Every row comes from one small tree of marks. Brackets hold a mark, then the marks that hang from it, in alphabetical order. Every link used is in the known rows. Which tree was each row made from?
Known rows
[W B K M]: [ 30.8   0.6  -7.8 -38.5 -19.2 -10.4  11.2  38.7   5.8  -6.9  34.2   8.0
 -18.8   6.7  -4.1 -22.8  16.8   0.7  12.0  26.7 -11.8  -4.6 -33.2   8.3
 -10.8]
[T D]: [ -8.7  15.1 -20.0  58.8 -19.0  -4.2  -9.3  -2.2   1.4  -5.9 -18.7   1.5
  19.2   8.1  10.3  22.7  -4.2  14.8   5.3 -19.0   2.8  20.4 -30.1 -15.0
  -4.8]
[B [W [D T] K [M H]]]: [  0.7   1.8  19.0 -39.7  16.4  -7.2  19.4 -18.9 -14.1  35.8  19.2 -21.4
  -8.7 -18.7 -18.7  -5.7 -12.5  -6.3  -2.0  -6.6   9.2  -2.6  21.5  25.6
   7.8]
[T [D W]]: [-18.0   6.0 -24.2  73.9 -18.7  14.0 -21.6 -17.7   9.8 -19.5 -39.2   6.0
  26.9   6.7  24.4  33.0   1.7   9.8  -2.7 -18.0  -9.0  18.8   6.9 -30.5
  -7.0]
[S [W B D K [M H]]]: [ 12.4  -8.5   2.6 -54.1   4.1  -5.3  -2.8  31.8 -20.8   2.0  39.6  -5.5
 -36.7  -4.8 -26.6  -8.0   1.7 -18.5   3.4  23.9  13.9 -24.8 -42.8  26.3
  19.6]
[S [W [D T] [M H]]]: [-26.5  -6.2  29.5  -5.7  30.3  -3.5 -10.9 -12.1 -17.1  15.3   7.7  -6.2
  -7.8  -7.5  -5.4  14.0 -22.6 -23.8 -24.7  -4.8  13.4  -8.2 -12.6  28.7
  35.2]
[A [W B]]: [-12.1   3.5 -19.9  10.7  -3.9  -2.3   7.7  33.6 -19.5 -13.9 -15.0   4.8
   2.4  -5.2   9.4 -11.2   7.2   0.7   4.4  13.1  16.8 -25.6 -25.6 -22.6
  10.0]
[T [D [W B K M]]]: [ 15.3  -0.7 -14.7  14.8 -30.2  15.8 -17.5   3.7  17.5 -19.5   7.4  13.9
   9.7  11.0  15.8   8.9  14.1  -1.9   0.8  12.5 -17.8   5.7   5.7 -28.7
 -18.0]
[A [W B D K M]]: [ 14.1  -4.8   2.8 -50.1   2.8  -6.7   3.3  33.1 -15.0  -1.5  38.4  -3.1
  -9.6   5.8 -25.3 -55.4  -0.5  -9.8  11.7  19.2  25.1 -35.9 -26.1  -8.8
  -2.5]
[D [W K]]: [ -4.0  -8.7 -12.7  33.4 -11.7   0.2  -7.5  -6.7  16.3 -23.4 -28.4  10.5
   0.1   4.5   4.2  -6.1   9.0   6.4  29.6 -11.9 -17.8  13.0  20.6  -9.4
 -23.1]
[W M]: [  3.3   7.1  -3.5  -1.0  -0.1  -9.2   7.7  16.7  -0.9  -4.2   4.5   7.1
   0.1   6.1   7.2   4.7  -3.7  -8.3  -2.9  10.1 -10.4  10.2 -24.2   8.0
  -4.2]
[T [D [W B K [M H]]]]: [ 26.4   1.0  -4.9   0.0 -14.4  19.6 -10.2  -5.3  13.9 -17.1   7.6  15.7
   4.6  11.2   9.4  36.4  10.3  -5.5  -0.9  11.4 -16.6   7.4  16.3 -26.6
 -16.1]
[T [D [W K]]]: [ -6.0  -0.3 -15.4  58.6 -24.1   9.1 -21.6 -21.4  18.5 -20.2 -22.2  10.2
  17.5  11.8   9.2  10.6   1.3   4.5  22.1 -20.8 -15.0  20.6  16.5 -28.2
 -25.0]
[M H]: [  7.9   8.8  -3.5  10.4  15.3  -7.8  18.6   1.5  -8.6  -0.5 -23.2   4.8
  -5.4   2.6  -5.8  43.4  -3.9  11.7   7.1 -10.9   5.7  14.3 -15.8   9.7
   4.7]
[D T W]: [-38.4  -6.7   5.9  69.6   4.1   7.4 -15.3 -33.4  19.7  -6.1 -53.7   7.5
  23.2  -2.2  32.6  18.1   0.3  14.8 -16.0 -24.0 -15.6  15.6  35.3  -7.0
  10.9]
[W B [D T] K M]: [ 13.1  -1.6  15.4 -34.7  -1.8 -11.1  -2.1  12.0  10.4  20.8  37.4  -9.8
  -8.7   8.9 -14.3 -42.5   3.1  22.7 -11.9   2.8  10.7 -11.0 -31.5  21.2
  12.4]
[W B D K [M H]]: [ 45.1   2.0   4.2 -69.3   8.1  -8.2  14.3  27.6  -5.6  12.4  43.7  -5.9
 -27.0  10.3 -35.3 -10.7   5.4  14.9   1.5  17.0  18.6 -13.1 -43.0  21.8
   5.9]
[H M]: [  9.4  17.3 -23.5   3.1   4.1 -17.6   7.7   5.4 -20.1 -15.8 -15.8   0.7
  -3.8  -3.7 -14.7  44.4   8.0  10.9   0.8  -4.2   8.5  18.1  -9.7  15.4
 -16.7]
[B [W K [M H]]]: [ 16.0   2.8  -1.0 -42.9   1.2  -5.5  31.2   6.4 -18.1  10.9  16.7  -6.6
 -18.7 -21.5  -9.2  12.2   1.2 -27.2  19.2  12.8 -10.2   3.9  20.3  13.3
 -16.0]
[D W]: [-18.9  -0.9 -21.1  52.8  -4.3   6.4  -8.1  -1.4   6.0 -22.3 -47.2   7.7
   9.9   0.2  19.0  17.0   8.0  12.0   1.7  -8.0 -11.2  10.8   7.8 -11.4
  -2.3]
[S W]: [-37.1  -3.9 -18.7  41.5  -5.7  -9.9  -7.8  18.8 -16.9 -14.1 -20.7   1.5
  -9.8 -12.6   8.8   5.5  -3.3 -18.0  10.0  -1.9  -0.4  -3.8 -33.1  11.0
  15.6]

Write each row's tree
[-10.8 -13.4  30.0  19.3   2.0   6.8 -12.9 -32.9  29.7  -7.9  -8.9  16.7
  11.6   6.7  18.9  -7.4  -0.3 -13.2   1.1  -9.5 -30.4  17.0  55.0  -4.0
 -13.6]
[D T [W K M]]
[  5.2  -1.5  -0.2  30.1 -20.7  12.5 -18.9 -17.8  20.1 -19.1  -0.2  14.0
  16.4  14.2  12.4   9.0  -1.7 -15.5  11.9  -5.0 -22.0  18.8  24.8 -26.4
 -30.4]
[T [D [W K M]]]
[ 11.1 -12.1  28.0 -15.1   7.7  14.5  -1.9 -18.6  23.1  -3.4  -1.1  17.7
  -1.5   2.5  14.8  24.2  11.4  -2.5 -13.5   9.5 -22.3   3.2  45.9  -3.2
   1.9]
[D T [W B K [M H]]]
[-11.6  -0.5   7.2 -22.7  -0.9 -10.4  10.1  -8.7  -9.4  32.1  18.9 -24.4
  -3.3 -20.8 -10.1 -38.4  -9.0  -2.7  -0.3  -6.8   5.7  -3.8   7.2  22.8
   4.4]
[B [W [D T] K M]]
[ 13.6   4.2   4.0 -52.5  24.7   3.8  10.7  25.7 -29.2   4.7  17.8  -2.5
  -6.4   2.2 -16.5  -1.8  -8.1  -9.8 -16.6  22.6  33.4 -35.3 -26.1  -8.5
  19.5]
[A [W B D [M H]]]
[-15.7   6.5 -12.4  19.1   1.1 -10.0  -3.7  12.3  -1.5  22.1 -11.9 -17.5
   4.1   1.1   2.0 -16.1   5.2  52.0 -30.0 -11.6  27.4 -10.9 -51.8  16.2
  40.7]
[W B [D T]]
[-29.1  -4.0  -8.1  49.9  -4.7  11.0 -12.7  -7.4  18.0  -6.1 -45.7   7.5
  13.9  -5.3  38.2  17.8  17.0  29.4 -27.9  -5.6 -11.7   0.1  13.9  -9.3
  23.3]
[D T [W B]]
[-27.0   7.2  -4.4  -2.8   6.4  -6.1  10.1  -5.5 -19.3  34.4   0.0 -26.9
   6.1 -24.6   6.2 -13.4 -10.1   2.5 -28.5  -3.2  11.2  -6.6  -2.0  19.3
  25.4]
[B [W [D T] M]]
[  1.4  -7.6  51.3 -40.3  38.4  -4.3   6.4 -24.8  -6.2  13.9  26.9   1.0
   2.5   9.0 -27.2 -23.9 -28.3 -25.2   9.7 -12.8  23.0 -13.7  26.0  -1.7
  -3.9]
[A [W [D T] K [M H]]]
[  3.5   3.2 -15.5 -35.0  -7.4 -12.5  17.2  14.6 -20.2  20.3  23.1 -24.7
 -14.8 -19.3 -20.9 -36.9  -2.5  -6.4  12.4   6.0   8.0  -8.1 -13.1  19.8
  -5.5]
[B [W D K M]]
[-23.1   1.1  -8.4   9.2  -3.2 -15.2  10.4 -12.5 -10.2  30.8  -6.1 -29.3
  -2.5 -23.4 -12.9 -35.5  -5.0  20.5   9.4 -24.7  14.6  -3.1   2.9  21.4
  10.1]
[B [W [D T] K]]
[ 30.2  -7.3   0.2 -31.2  -1.9  13.1   4.9  10.3  10.2 -18.0   5.2  15.5
 -14.1   3.9   2.0  20.8  17.7  -6.4   3.9  23.8 -19.9  -2.4  19.3  -7.3
 -10.0]
[D [W B K [M H]]]
[  3.7  -4.8  16.6 -36.2  13.1  -9.7   2.2   8.5 -13.2  -1.8  32.0  -2.3
  -2.2   9.9 -29.8 -53.8 -18.0 -23.5  25.4   1.1  22.4 -21.0  -4.8  -8.5
 -16.3]
[A [W D K M]]
[-11.8  11.3 -25.4 -16.7  -1.4  -7.9  14.7  20.8 -29.8  21.9   3.9 -27.8
  -4.3 -23.5  -5.2 -14.9  -3.9  -1.0 -14.6   9.2  13.6 -11.9 -25.3  17.2
  15.6]
[B [W D M]]
[  2.4   5.2  34.0 -18.4  35.4  -4.8   4.9 -22.6  -2.3  26.8   8.1  -7.8
   4.8   9.3 -11.0  17.6 -20.6   7.0 -28.5 -12.7  18.4   7.4  -8.7  24.7
  24.4]
[W [D T] [M H]]
[ 18.0   0.8  10.7  13.2  -6.5  15.6 -11.7 -26.8  16.2 -16.2   1.2  16.1
  12.6  14.8   3.0  36.9  -5.5 -17.3  11.5  -5.1 -18.5  21.7  34.8 -24.1
 -28.2]
[T [D [W K [M H]]]]
[ 17.1   4.6  -2.8 -50.9   8.4  -8.9  26.2   4.8 -25.7  22.3  24.6 -21.9
 -20.4 -18.7 -29.4  -6.7  -6.8  -8.4  11.8   6.9  11.4  -7.3  -3.3  22.9
  -2.3]
[B [W D K [M H]]]
[ -7.5   4.2 -12.3  46.0 -14.0  16.2 -20.9 -14.3  10.7 -18.0 -17.3  11.1
  25.3   8.8  25.4  31.0  -2.8 -11.3 -12.1   0.2 -17.9  17.2  14.3 -29.1
 -12.1]
[T [D [W M]]]
[ 17.3  -3.2  44.8 -37.7  28.2 -10.9   6.3 -24.7   7.9  25.5  31.4  -4.6
  -6.2  14.9 -28.4  -9.4 -20.1   3.0  -0.1 -16.3  12.0   8.0   4.7  27.4
   1.3]
[W [D T] K [M H]]
[-11.8  -2.4  14.0  16.4   6.3 -18.2  -4.6 -19.4  12.8  18.8   1.0 -12.6
   1.4  11.1 -22.6 -39.2 -12.4  34.3  14.3 -37.4  18.7   8.1 -16.6  21.5
   4.9]
[W [D T] K]
[-17.1  -6.6   5.4  21.2  -3.3  14.4 -12.5  -4.6  17.6  -5.8 -20.8  12.1
  13.3  -1.8  40.5  15.3  13.4   6.2 -38.7  12.0 -20.9  -0.9  22.3  -9.5
  19.1]
[D T [W B M]]
[ -8.7   6.4 -38.8  59.5 -27.3  17.4 -21.3   4.1   9.2 -18.9 -33.0   6.2
  18.4   3.8  29.1  33.2  16.1  22.3 -14.0  -0.7  -6.6   5.5 -10.8 -32.2
   4.4]
[T [D [W B]]]
[-23.3 -12.5  16.4  49.2  -1.7   2.7 -13.5 -36.3  29.0  -9.0 -33.8  10.2
  12.8   2.8  16.5  -6.4   2.1  10.1  11.7 -27.1 -21.5  17.2  46.3  -5.9
 -10.0]
[D T [W K]]
[  3.1  -7.6 -26.7  19.3 -22.3   4.7  -4.9  17.9  13.2 -23.5 -20.8   9.2
  -7.8   1.7   9.6  -5.8  25.0  20.4  16.2   6.0 -14.4  -2.5  -1.2 -10.7
  -8.1]
[D [W B K]]
[  7.4  -8.7   3.0   1.3  -6.4   4.6  -4.5  -4.3  16.3 -20.9  -2.1  14.7
  -2.0   7.1   4.8  -8.2   6.2 -15.9  17.4   6.0 -26.1  10.8  26.9  -7.0
 -26.0]
[D [W K M]]
[  3.6  -5.7  18.2 -23.5   5.8  -8.0   8.8  10.0  -5.8 -14.4  22.6  13.5
  -1.5   5.5  -9.8 -37.2 -10.8 -42.0  33.6   9.2  -0.6 -10.5  15.0 -17.4
 -27.9]
[A [W K M]]
[ 29.9   9.6  -7.3 -50.2  15.6  -1.4  12.0  33.1 -16.7  14.4  21.0  -9.9
 -16.8   5.2 -17.6  15.9   3.0  21.9 -27.0  21.3  24.5 -15.8 -55.8  18.4
  26.5]
[W B D [M H]]
[ -9.0   4.8 -30.1  -2.7 -10.6 -17.1  15.6  11.7 -21.1  18.9  -2.2 -29.6
 -12.6 -22.3 -22.8 -35.1   0.0  16.3  23.7 -12.7  16.7  -6.7 -20.7  17.8
   0.8]
[B [W D K]]
[ -1.8  -5.1  17.5   2.4  13.4  19.1  -3.1 -14.8  13.8  -2.1 -20.3  16.4
   7.5  -2.0  32.6  45.7   9.5   3.8 -40.4  13.1 -15.5   1.4  33.4  -4.8
  21.7]
[D T [W B [M H]]]
[ 15.3  -5.2   4.9 -38.8  -6.1  -4.4   9.4  33.3  -9.0 -14.0  29.7  12.0
  -9.0   2.4  -4.7 -37.1   6.4 -28.9  20.4  27.7   2.5 -24.9  -5.7 -17.8
 -15.9]
[A [W B K M]]
[  5.9   7.2   0.4  30.2   0.0  20.6 -11.8 -23.3   7.0 -15.9 -16.0  14.5
  19.7  10.0  17.8  56.9  -6.5 -14.0 -13.2  -1.3 -14.8  19.0  24.5 -26.0
 -10.3]
[T [D [W [M H]]]]
